Each row was made from one path, in order. Every step used is in the known rows, and no mark comes twice. Write each row's path.
Known rows:
rofe -> vigeb -> bobu -> gopa -> runem -> sinufud -> zolafo: [ 4.99  0.27  3.54  2.35 -0.71 -1.38 -1.86  2.73 -0.83 -4.54 -2.07  0.26
  0.78  0.70 -2.83  4.24  2.55 -3.41  3.74 -3.21  1.77  0.82]
rofe -> vigeb -> bobu: [ 3.60 -1.62 -0.65  0.01 -0.16 -3.14 -1.69  6.75 -1.64  0.43  1.16  0.01
  1.69  0.40 -1.15  3.68  2.43 -2.31  2.54 -1.17  1.70  0.74]
kibime -> sinufud -> dusa: [-1.39 -4.83  0.92  2.10  1.60  2.85 -0.76 -3.17  1.34 -4.97 -0.51  0.63
 -1.33  1.12  1.65 -2.70  0.27  0.01 -1.00 -0.38  1.89 -1.22]
zolafo -> sinufud -> runem: [ 1.98 -2.96  3.78  2.11 -2.96  3.22 -3.53  2.49  1.93 -1.91  5.32 -0.27
  2.07  0.89 -2.68 -2.79  0.25 -1.61  3.79 -1.12 -2.28 -1.79]
tinesep -> dusa -> sinufud -> runem: [-2.76 -3.19  2.13  3.30 -2.05  4.83 -3.84 -1.43 -0.35 -1.30  2.52 -0.10
 -1.02  2.51  0.96 -4.09 -3.18  1.01  5.17  2.59  1.14 -2.29]
dusa -> sinufud -> runem: [-0.41 -3.66  2.30  2.28 -2.82  5.16 -4.46  1.09 -1.15 -0.21 -0.82 -0.76
 -0.56  0.61  0.43 -4.27 -1.16 -1.19  5.19  1.35 -1.07 -1.00]
gopa -> bobu -> vigeb -> sinufud: [ 1.22 -2.74 -1.13 -0.35  0.20 -0.23 -1.58 -1.77  2.34  4.09  0.07  3.07
  1.04  3.03 -0.15 -1.00  3.22 -0.07  7.11 -2.35  3.19  0.29]
sinufud -> runem: [-1.36 -1.29  2.29  1.61 -4.24  2.32 -1.75  0.15 -2.36  0.86  0.54 -0.17
  1.31  1.62  0.00 -0.95 -0.42 -0.87  2.92 -1.62 -0.26 -1.50]
vigeb -> bobu -> gopa -> runem -> sinufud: [ 2.24 -0.20  7.02  2.13 -2.95  0.57 -1.05  1.96  1.19 -2.10 -5.07  0.88
  0.51  0.66 -3.29  1.53  0.35 -2.37  3.84 -2.64  2.13  3.06]
zolafo -> sinufud -> runem -> gopa -> bobu -> vigeb: [ 0.79 -2.49  5.09  0.89 -2.49  3.72 -4.58 -0.26  6.72 -3.12  3.86  2.32
  0.68  1.33 -1.67 -3.42  2.43 -1.57  6.53 -3.17 -0.45 -2.07]
kibime -> sinufud: [ 0.20 -3.22  1.02 -0.29  1.41  1.86 -1.04 -1.03  0.97 -2.56 -2.89 -0.40
 -1.55 -1.31  0.54 -2.43  0.82 -1.02 -1.51 -1.18  1.13  0.10]
gopa -> bobu -> vigeb: [-0.38 -0.74 -1.46 -0.61 -0.24  0.74 -0.19 -3.19  1.52  1.89 -0.34  3.29
  0.30  2.08  0.70 -1.53  3.19  0.72  4.86 -1.96  2.63 -0.10]
zolafo -> sinufud -> runem -> gopa -> bobu -> vigeb -> rofe: [ 1.90 -3.07  5.12  1.03  0.09  4.02 -4.86 -1.00  5.39 -1.18  2.94  1.22
  1.00  1.05 -1.59 -2.70  2.50 -2.31  4.50 -2.81 -0.20 -1.74]
runem -> sinufud: [ 0.87  3.01  1.71 -0.05  2.09  0.71 -0.73 -0.39  0.29 -1.15 -4.81  0.72
 -1.36  0.42 -0.65 -2.38 -0.81 -0.54  0.21 -1.10 -0.02 -0.14]
vigeb -> sinufud -> zolafo: [ 3.01 -4.34  0.76  2.52  1.40 -1.70 -0.89 -0.86  0.28  1.29  2.21  0.78
  0.52  3.27 -0.84  1.60  0.44 -1.13  4.01 -0.34  0.32 -1.10]
gopa -> runem -> sinufud: [ 1.85  2.33  5.36  0.09 -1.82  2.06 -1.52 -3.44  0.53 -2.73 -6.06  0.26
  2.23 -1.75 -0.11 -1.23 -1.10 -0.87 -1.80 -2.14 -0.58  1.87]
bobu -> gopa -> runem -> sinufud: [ 1.58  3.69  5.71  1.21 -2.02  2.88 -1.52 -3.11  2.21 -5.31 -5.73 -0.98
 -0.58 -1.09 -2.78  0.28 -0.08 -1.53  1.20 -3.12  0.55  2.12]
vigeb -> rofe: [ 2.12 -1.10  0.04  0.37  4.91  0.64 -0.39 -1.45 -2.39  3.56 -1.50 -2.22
  0.68 -0.76  0.44  1.49 -0.02 -1.43 -3.81  0.68  0.46  0.51]
sinufud -> runem -> gopa: [-2.46 -0.17  5.10  0.46 -3.53  2.77 -2.29 -1.10  2.93 -1.66 -1.04  0.54
 -0.58  0.66  0.74 -0.56 -0.04 -1.15  3.23 -2.67  0.31 -1.61]
bobu -> vigeb -> rofe: [ 0.81 -2.63 -2.44  0.62  3.36  0.26 -3.51 -2.52 -3.15  2.39 -1.38  2.23
  0.64  1.10  0.82 -0.24  1.95 -1.70 -2.84 -1.05  1.47  1.45]
vigeb -> bobu -> gopa -> runem -> sinufud -> dusa: [ 1.16 -1.24  7.05  3.81 -2.91  1.20 -0.89  0.52  1.49 -3.56 -3.57  1.49
  0.54  2.29 -2.55  1.52 -0.02 -1.65  4.24 -2.10  2.55  2.15]
dusa -> sinufud -> runem -> gopa: [-1.31 -2.64  4.56  1.46 -2.19  5.35 -5.02  0.24  2.94 -2.47 -2.14 -0.19
 -2.18 -0.16  1.08 -3.95 -0.81 -1.49  5.46  0.55 -0.65 -1.14]
rofe -> vigeb -> bobu -> gopa -> runem -> sinufud: [ 4.63  1.01  3.15  0.84 -1.39 -1.26 -2.66  4.66 -0.41 -3.17 -3.08 -0.46
  1.12 -0.30 -3.00  3.56  2.45 -3.45  3.35 -3.31  2.03  2.05]
sinufud -> dusa: [-2.11 -2.10 -0.10  2.94  0.17  0.98  0.43 -2.87  0.40 -2.87  3.01  1.27
  0.23  2.85  1.42 -0.22 -0.58  1.35  0.71  1.05  0.90 -1.67]

Which path is each row?
[ 1.12 -3.68  0.92  3.31  1.42  2.87 -1.82 -2.04 -0.31 -3.10  0.28  0.59
 -2.29  0.89  0.83 -2.76 -0.50 -0.63  3.57  2.84 -1.41 -1.87] => dusa -> sinufud -> zolafo
[ 1.87  2.95  6.06  2.68 -1.48  2.67 -0.68 -5.07  1.43 -6.87 -4.83 -0.20
 -0.80 -0.02 -2.59  0.75  0.22 -1.62  1.61 -3.03  0.21  0.80] => bobu -> gopa -> runem -> sinufud -> zolafo
[-0.20 -1.33  2.85 -0.26  1.53  0.07 -1.22 -4.90  7.80 -1.40 -0.98  4.12
 -1.91  2.45  1.05  0.20  3.36 -0.53  6.39 -2.93  2.91 -1.31] => runem -> gopa -> bobu -> vigeb -> sinufud -> zolafo
[ 1.09 -1.89  5.97  1.15 -2.39  3.32 -4.17  1.58  6.09 -3.96  4.07  0.15
  0.52  0.18 -2.07 -2.51  0.62 -1.85  3.94 -1.95 -1.79 -2.01] => zolafo -> sinufud -> runem -> gopa
[-1.13  2.28  3.89 -2.18  1.08  1.08  1.05 -3.35  8.49 -1.38 -2.21  1.02
 -2.24 -0.73  1.08  0.40  1.90  0.42  4.17 -1.80  2.14 -1.02] => runem -> gopa -> bobu
[ 4.74 -1.70 -2.26 -0.76  1.22 -2.93 -3.45  4.81 -0.39  1.49  1.82 -1.43
  1.76  0.54 -1.42  3.27  2.16 -2.42  2.98 -1.52  1.14  0.39] => rofe -> vigeb -> sinufud
[-0.55 -3.65  3.47  1.23  0.09  6.18 -5.64 -2.37  2.41  0.31 -3.04  0.92
 -1.66  0.76  1.56 -4.06  0.93 -1.97  6.02 -0.25  1.06 -1.03] => dusa -> sinufud -> runem -> gopa -> bobu -> vigeb -> rofe
[ 3.39 -1.52  1.31 -0.93 -1.00 -0.64 -3.67  3.08  2.91  1.61  1.10 -1.10
  1.51  1.13 -0.92  2.79  2.95 -2.45  7.51 -3.52  2.29 -1.15] => rofe -> vigeb -> sinufud -> runem -> gopa -> bobu
[-0.60 -0.46  2.52 -1.82  0.80  0.43 -2.11 -2.85  8.30  0.14 -1.95  3.34
 -1.48  1.37  0.76 -0.25  3.26 -0.48  6.01 -3.13  3.18  0.08] => runem -> gopa -> bobu -> vigeb -> sinufud
[ 4.25 -0.48  2.45  0.85 -2.36 -1.64 -2.33  4.99 -0.46 -2.59 -0.71 -0.89
  1.74 -0.51 -2.67  4.99  2.78 -3.21  3.32 -2.76  2.01  2.09] => rofe -> vigeb -> bobu -> gopa -> runem
[ 0.58 -2.97  4.79  0.18 -2.19  1.17 -2.85  0.21  4.82  3.46 -0.32  0.11
  0.77  2.41 -0.75  0.17  0.86 -1.43  8.45 -2.99  2.07 -0.85] => vigeb -> sinufud -> runem -> gopa -> bobu
[-1.55 -3.14  3.58  1.20 -2.35  5.69 -5.48 -1.54  3.56 -1.43 -2.28  1.91
 -1.97  1.07  1.44 -4.74  1.09 -1.19  7.93 -0.62  0.83 -1.14] => dusa -> sinufud -> runem -> gopa -> bobu -> vigeb
[-1.62 -1.02  4.30  0.29 -1.11  3.60 -2.60 -3.87  2.61  1.26 -2.00  1.50
 -0.04  1.54  1.29 -0.72  2.12 -1.46  4.38 -3.64  2.31 -1.50] => sinufud -> runem -> gopa -> bobu -> vigeb -> rofe
[ 0.53  2.50  5.67  2.76 -1.89  3.49 -1.34 -4.68  2.33 -6.86 -4.20 -0.30
 -0.41  0.40 -2.29  0.18 -0.43 -0.89  1.65 -2.57  1.01  1.27] => bobu -> gopa -> runem -> sinufud -> dusa
[-1.81  1.10  2.41 -1.87  0.75  0.99 -0.98 -4.14  7.81 -1.62 -2.31  3.52
 -2.12  0.45  1.45 -0.61  3.23  0.09  4.19 -2.83  2.73 -0.44] => runem -> gopa -> bobu -> vigeb
[-2.79 -0.55  4.11  0.03 -3.69  3.12 -2.44 -3.13  3.85 -0.60 -1.28  2.60
 -0.38  1.90  1.10 -1.59  2.14 -0.76  6.35 -3.91  2.07 -1.81] => sinufud -> runem -> gopa -> bobu -> vigeb
[ 3.57 -0.52  0.41  0.81 -0.60 -2.39 -1.82  6.55 -0.50 -1.57  0.49 -0.66
  0.15  0.52 -3.03  4.50  3.07 -2.97  4.30 -2.16  2.43  1.14] => rofe -> vigeb -> bobu -> gopa
